(in the rows, 128 means zero)
Known rows, with every step that occurs:
nifip -> tefizif: [158 142 150 131 124 150 135 154 142 130 120 136 105 115 146 130 138 124
 127 153 116 120 121 140 133 139 106 129 115  94 138 158 117 123 132 129
 136 120 124 114 127 151 133 113 125 140 125 121 129 123 122 114 110 161
 128]
vazikub -> zifum -> relok -> tefizif -> nifip: [119 167  92 127 116 132 124 168 146 133 118 131  60 141 151 126 120 116
 112 188 104 130 133 138 146 107 123 126 109 128 154 179 120 135 120 114
 121 141  64 110 129 135 131 128 129 128 126  99 129 140 120 138 121 148
 118]
sopa -> vumu -> vazikub -> zifum -> relok -> tefizif -> nifip -> beba: [113 199  86 130  92 173 130 182 143 139 111 138  75 130 162 129 133 116
  95 140 101 122 139 119 167 118 135 121 108 137 168 175 110 148 142 100
 101 139  64 107 114 133 100 118 136 155 145  92 122 115 142 146  98 170
 123]
sopa -> kurosa -> vazikub -> zifum: [151 156 134 126 108 159 164 152 131 129 115 153 107 141 154 126 141 127
 122  92 116 118 117 122 230 112 129 126 105 126 138 164 121 113 123 110
 130 119  98 112 155 145 121 143 141 141 121 100 132 140 153 165 102 151
 120]
kurosa -> vazikub -> zifum -> relok: [162 138 128 115 114 151 164 161 139 127 106 125  68 143 156 127 148 125
 115 105 110 125 122 130 209 104 134 125 112 114 137 184 108 117 126 123
 141 140  95 111 151 145 121 138 120 126 118 101 124 123 139 153 110 139
 123]
vazikub -> zifum -> relok -> tefizif: [134 144 101 121 121 130 135 166 144 130 117 133  78 140 152 129 126 115
 114 200 104 123 139 140 165 115 120 130 121 118 136 181 111 125 124 128
 133 143  89 113 135 139 118 126 118 138 119  92 128 137 123 113 112 149
 127]
zifum -> relok: [149 143 128 131 129 158 138 169 138 130 113 128  89 140 143 127 136 127
 113 132 114 124 129 133 108 122 131 121 125 107 132 172 120 125 128 143
 125 140 106 115 130 157 127 122 114 122 110 116 128 129 115 117 119 144
 129]
zifum -> relok -> tefizif -> sopa: [ 99 191 104 136 121 136 116 171 146 135 118 130  89 149 150 124 128 119
 131 192 105 130 126 143  68 125 135 124  97 116 136 168 114 135 131 147
 122 144  79 110 118 144 126 115 116 143 123 103 132 144 105 150 114 156
 131]
zifum -> relok -> tefizif -> sopa -> vumu -> vazikub: [ 96 223 109 135 101 162 131 178 144 140 119 125  94 154 159 122 137 118
 131 165 100 129 130 126  86 120 133 126  85 118 142 166 106 141 133 134
 121 148  68 110 106 149 107 117 128 137 147 100 128 130 127 165  92 168
 132]
tefizif -> sopa -> vumu -> vazikub -> kurosa: [119 202 137 123  98 154 140 174 135 139 116 136  62 151 154 126 157 126
 132  74 113 128 121 119 102 123 160 137  82 148 145 161 119 139 121 127
  99 119  43 114 115 129 120 129 145 132 154 106 131 131 146 159  89 165
 129]
relok -> tefizif: [113 149  99 128 129 126 130 156 141 130 118 145 107 139 149 125 124 124
 132 203 106 123 124 138 127 137  99 126 121 108 139 156 121 125 120 129
 122 126 111 113 128 132 116 118 123 142 125 104 132 134 112 122 106 159
 132]
beba -> nifip: [132 124 115 135 120 155 131 166 132 130 119 156  86 132 144 129 127 134
 120 132 120 133 125 135 131 144 123 122 120 115 135 158 119 129 117 116
  89 125 118 113 120 143 123 119 129  93 113 119 132 132 116  47 111 129
 131]
kurosa -> sopa -> vumu -> vazikub -> zifum: [131 153 130 125  99 176 170 169 139 133 119 137  72 141 154 139 125 131
 118  41 112 125 129 117 169 115 151 129 106 115 141 164 105 131 126 109
 146 133  65 103 122 143 104 135 145 127 152  99 126 120 146 137  94 157
 141]
vumu -> vazikub: [144 132 125 120 115 154 153 164 133 131 109 144 104 137 149 125 127 125
 136 117 118 128 120 131 157 139 123 124 117 102 137 160 114 130 119 110
 109 122  81 117 120 151 118 130 136 126 142 113 132 115 123  94 103 154
 135]
beba -> nifip -> tefizif -> relok -> zifum: [184 129 119 132 103 158 140 170 139 132 131 145  39 112 138 125 117 115
 127 176 122 130 127 132 158 116 105 123  96 120 132 159 113 137 114  95
 115 106 128 111 112 125 131 107 144 115 120  82 126 126 114  57 119 125
 119]
vazikub -> zifum: [145 117 122 119 126 137 149 160 135 128 120 142  82 131 142 130 135 132
 130 121 117 123 131 137 202 120 127 124 116 115 134 166 123 124 119 111
 123 121  88 111 140 134 127 134 139 131 126 103 129 133 133 114 115 147
 135]
beba -> nifip -> tefizif: [150 132 144 140 113 163 129 160 138 132 123 149  86 112 147 133 133 124
 118 156 119 129 122 143 134 150 114 128 111 104 139 160 112 128 129 118
 110 126 132 112 118 152 126 107 128 109 117 122 130 122 121  42 109 141
 126]
kurosa -> sopa -> vumu: [115 168 133 140 120 175 147 165 142 131 121 137  86 142 146 138 130 142
 106  56 109 123 123 117  84 125 135 127 110 108 138 152 118 126 133 149
 146 133 111 103 125 141 112 119 129 126 124 109 126 129 127 168 104 158
 139]
sopa -> kurosa -> vazikub -> zifum -> relok -> tefizif -> nifip -> beba: [114 203  89 138  96 166 132 168 141 136 104 154 100 133 167 126 132 113
  89 143 105 120 119 122 184 114 132 118 108 143 166 175 119 129 144 109
 110 131  89 110 141 137 117 126 126 171 117  91 128 141 143 187 108 161
 109]
vazikub -> zifum -> relok -> tefizif -> nifip -> beba: [112 169  80 130 114 147 118 174 146 133 110 143  71 127 155 128 125 118
  96 169 106 123 134 137 151 125 135 119 120 132 162 177 120 141 141 115
 100 136  80 108 127 128 117 116 122 157 122  93 127 131 122 139 122 157
 123]
sopa -> vumu -> vazikub -> zifum: [144 147 130 117 103 165 163 167 134 135 121 137  89 136 150 128 144 131
 124  93 113 122 135 119 215 112 129 128 105 119 139 165 113 132 122 101
 120 125  74 109 127 140 110 137 150 127 151 102 126 116 153 127  95 160
 133]
vumu -> sopa -> kurosa -> vazikub -> zifum -> relok: [162 146 135 133 110 181 167 159 135 139 115 128  86 146 160 134 147 116
 114  62 119 114 123 117 172 105 145 132 102 120 135 182 108 105 130 126
 138 142 129 120 155 168 123 142 142 144 120 102 132 137 159 148 107 133
 121]
relok -> zifum -> vazikub -> kurosa: [173 132 122 120 100 114 169 157 129 130 116 142  69 147 144 125 127 109
 111 148 115 121 143 137 109 121 139 136 118 147 147 169 124 129 103  90
 100 109  56 118 141 126 122 127 125 144 127  74 135 129 134 116 101 128
 125]
zifum -> vazikub -> kurosa -> sopa: [143 153 143 134 108 134 151 166 136 130 106 140  68 152 158 136 120 118
 100  74 113 131 130 135  44 141 172 138 122 131 148 169 117 124 114 116
 123 121  48 113 135 139 121 126 114 128 129 105 136 130 129 130  99 138
 132]

Rows:
[160 125 126 121 124 151 146 169 139 129 118 126  70 138 144 130 137 123
 116 124 116 124 136 136 169 110 140 126 119 118 132 182 117 126 127 126
 130 139  88 111 138 149 127 133 124 124 113 104 127 133 129 116 122 142
 129]  vazikub -> zifum -> relok
[203 146 137 131  84 137 142 175 134 136 120 143  15 124 149 126 124 100
 107 181 119 132 141 137 114 118 134 135  97 153 144 169 112 138 102  71
  97  98  78 117 120 118 127 108 137 118 127  72 130 126 134  47 100 118
 110]  beba -> nifip -> tefizif -> relok -> zifum -> vazikub -> kurosa
[122 180  93 120 109 135 139 162 144 133 110 131  58 147 161 122 130 118
 117 168  98 133 117 133 184 100 115 122 100 122 160 182 111 126 121 109
 131 139  70 109 142 134 124 134 122 132 128  95 125 131 132 177 111 148
 113]  kurosa -> vazikub -> zifum -> relok -> tefizif -> nifip
[110 189 135 147 119 162 125 165 135 135 125 151 117 147 143 124 137 129
 133  98 122 123 121 130 100 129 143 126  90 128 133 152 131 131 132 135
 109 122  82 113 126 153 134 126 142 143 119 115 137 161 123 164 115 154
 129]  tefizif -> sopa -> kurosa
[190 139 117 118 101 118 157 172 132 132 115 136  31 149 143 119 125 109
 121 159 114 128 142 129 115 102 137 131 104 157 141 168 125 135  98  81
 105  96  50 117 134 107 124 125 137 136 126  66 131 131 128 123 108 127
 118]  tefizif -> relok -> zifum -> vazikub -> kurosa
[136 186 150 138 100 155 154 167 137 134 113 135  68 157 158 138 134 125
  93  58 104 125 137 120  36 125 166 139 111 141 151 162 118 126 121 125
 129 123  57 109 136 136 111 121 120 126 129 102 130 123 143 160  90 148
 130]  zifum -> vazikub -> kurosa -> sopa -> vumu
[139 136 130 147 126 175 141 158 131 139 123 148 121 141 147 134 132 127
 122  85 125 112 126 122  96 139 127 130 108 111 132 156 127 113 124 135
 112 126 143 122 135 164 127 128 154 143 123 117 138 141 136 120 110 141
 130]  vumu -> sopa -> kurosa
[142 137 130 122 104 143 153 169 137 131 103 147  64 148 158 139 120 118
 123  57 115 130 114 124  85 136 165 142 120 128 143 167 111 127 114 126
 122 122  59 115 120 138 116 133 130 127 150 108 135 127 128 112  99 146
 132]  vumu -> vazikub -> kurosa -> sopa
[151 168 132 133  91 148 179 164 134 131 124 136  56 155 149 135 121 116
  92  75 107 121 143 120  53 112 156 140 109 150 151 163 117 129 113 111
 136 120  58 109 134 127 110 122 124 140 133  69 130 130 143 162  92 137
 129]  relok -> zifum -> vazikub -> kurosa -> sopa -> vumu
[150 137 129 132 114 175 170 152 131 138 116 145 101 141 159 132 146 123
 121  55 121 114 119 119 200 119 131 130  97 119 136 168 115 104 123 114
 131 125 130 118 156 154 120 143 158 152 131 101 135 135 161 149 101 141
 126]  vumu -> sopa -> kurosa -> vazikub -> zifum
[ 91 177  80 137 123 141 112 166 142 133 110 160 104 125 150 123 124 128
 106 174 109 125 121 134 114 148 110 115 118 121 164 152 127 141 136 118
  92 118  99 110 117 122 113 109 130 157 126 108 130 131 110 137 114 167
 127]  relok -> tefizif -> nifip -> beba
[126 174 139 131 111 156 142 165 141 133 112 143  58 151 149 141 139 133
 103  45 107 122 121 115  61 120 161 139 111 138 142 160 124 124 124 154
 133 125  98 109 131 127 116 122 127 125 129 107 128 134 140 161  99 154
 131]  vazikub -> kurosa -> sopa -> vumu
[165 128 102 120 120 140 154 169 136 129 125 137  52 138 131 119 121 123
 139 155 118 125 127 126 157  97 106 116 105 123 129 158 126 135 109 105
 125 103 100 112 124 116 128 123 145 138 117  73 126 133 109 130 123 134
 127]  tefizif -> relok -> zifum
[155 150 144 125 112 127 145 163 131 131 108 141  80 150 153 127 138 118
 112 129 113 127 137 138  90 137 151 136 121 139 147 167 124 126 111 107
  97 115  52 119 140 136 125 126 120 129 127 110 136 126 135 110 100 142
 125]  zifum -> vazikub -> kurosa
[113 203 138 141 110 164 147 161 134 134 115 149 116 151 154 121 147 130
 136  86 117 124 104 124 140 122 138 124  82 124 137 154 122 123 132 132
 117 121  91 110 137 152 128 131 138 145 121 113 135 150 135 201 106 158
 122]  tefizif -> sopa -> kurosa -> vazikub
[175 148 115 126  96 130 162 175 137 131 113 136  20 155 147 131 109 110
 107 109 114 131 136 125  68 103 158 135 103 151 143 169 119 134 101  93
 130 102  38 111 130 112 123 123 131 136 130  64 131 133 122 142 109 125
 124]  tefizif -> relok -> zifum -> vazikub -> kurosa -> sopa
[107 200  95 134  89 169 144 178 147 139 120 126  54 152 163 134 111 117
  99 116  99 131 131 119 114 105 145 133  96 124 162 177 105 141 129 111
 147 150  35 100 114 145 110 128 133 128 155  94 125 129 133 164 103 162
 128]  kurosa -> sopa -> vumu -> vazikub -> zifum -> relok -> tefizif -> nifip
[185 188 152 136  83 157 162 173 143 137 123 123  23 137 151 134 128 108
 103 108 108 121 140 118  63  95 147 142  88 148 149 164 113 134 119 102
 155 105  69 108 126 116 117 107 134 151 138  68 124 122 144 167  96 140
 118]  nifip -> tefizif -> relok -> zifum -> vazikub -> kurosa -> sopa -> vumu
[153 212 161 138  95 175 148 165 142 135 119 125  89 131 163 127 154 112
 124 100 117 120 116 132 172 101 152 132  76 124 138 178 108 121 146 125
 150 137  87 109 142 165 135 128 128 159 123 105 129 148 151 191 108 156
 113]  nifip -> tefizif -> sopa -> kurosa -> vazikub -> zifum -> relok
[ 93 200 106 124  99 143 142 171 140 138 124 140  83 144 158 125 141 123
 140 151 104 126 133 130 182 117 129 130  81 129 144 163 107 140 123 106
 121 130  48 107 114 127 108 129 152 143 165  88 129 135 142 156  86 172
 135]  relok -> tefizif -> sopa -> vumu -> vazikub -> zifum
[141 153 133 141 118 180 161 151 131 137 114 146 118 145 157 131 140 125
 130  68 119 115 111 115 135 130 124 126 101 108 138 157 117 106 124 131
 127 126 150 121 148 162 119 135 151 145 125 113 135 132 147 159 101 145
 125]  vumu -> sopa -> kurosa -> vazikub
[ 96 171  89 133 125 125 117 158 143 134 118 146  94 139 147 122 117 125
 120 196 105 132 119 137 110 133 100 122 106 115 156 155 128 134 115 120
 105 124  77 110 123 130 126 119 132 127 131 111 131 138 107 144 117 159
 123]  relok -> tefizif -> nifip
[189 151 135 138  78 147 151 177 139 135 119 146   4 131 154 136 105 101
  98 132 117 134 135 134  64 118 155 139  97 146 147 169 105 136 109  81
 123 104  67 112 117 122 125 107 130 117 130  72 132 129 127  67 104 113
 116]  beba -> nifip -> tefizif -> relok -> zifum -> vazikub -> kurosa -> sopa
[125 166 133 134 104 181 162 170 138 135 115 140  94 146 154 136 124 135
 119  46 111 125 120 113 104 130 139 128 107 104 142 155 110 130 128 126
 138 133  85 105 116 151 105 124 136 131 148 112 127 113 131 148  93 161
 140]  kurosa -> sopa -> vumu -> vazikub
[ 85 216 108 133 105 151 134 170 141 139 122 141 102 148 157 122 138 126
 139 161 103 127 125 127 116 130 122 127  83 118 146 152 110 140 125 123
 117 131  68 109 108 135 106 119 144 141 159  99 130 132 130 153  85 178
 135]  relok -> tefizif -> sopa -> vumu -> vazikub
[ 85 207 108 147 115 142 113 162 139 136 124 155 125 149 151 122 127 122
 130 177 112 123 121 134  95 134 123 128  91 128 137 150 126 129 130 137
 114 125  86 111 123 141 127 119 135 154 125 105 139 164 118 164 107 163
 126]  relok -> tefizif -> sopa -> kurosa
[114 174 100 122 102 136 138 177 144 136 116 130  73 147 161 123 124 107
 139 171 109 132 131 143 159 119 149 131  91 121 140 181 100 140 126 112
 122 144  35 112 115 146 117 132 133 140 148  89 132 140 124 133 104 155
 132]  vumu -> vazikub -> zifum -> relok -> tefizif -> sopa
[133 204 155 136  80 172 126 177 137 143 122 145  49 127 159 131 154 119
 124 102 115 132 121 127 102 139 157 144  75 146 149 162 106 141 126 114
  88 120  76 114 104 140 121 112 144 108 153 113 131 127 150  82  80 152
 121]  beba -> nifip -> tefizif -> sopa -> vumu -> vazikub -> kurosa
[163 162 135 128 104 171 160 162 135 132 112 136  94 146 157 129 141 121
 115 100 114 119 122 121 204  97 142 126 109 128 137 180 116 114 132 124
 137 134 102 113 153 160 126 140 125 144 110 100 129 140 148 166 106 145
 116]  sopa -> kurosa -> vazikub -> zifum -> relok
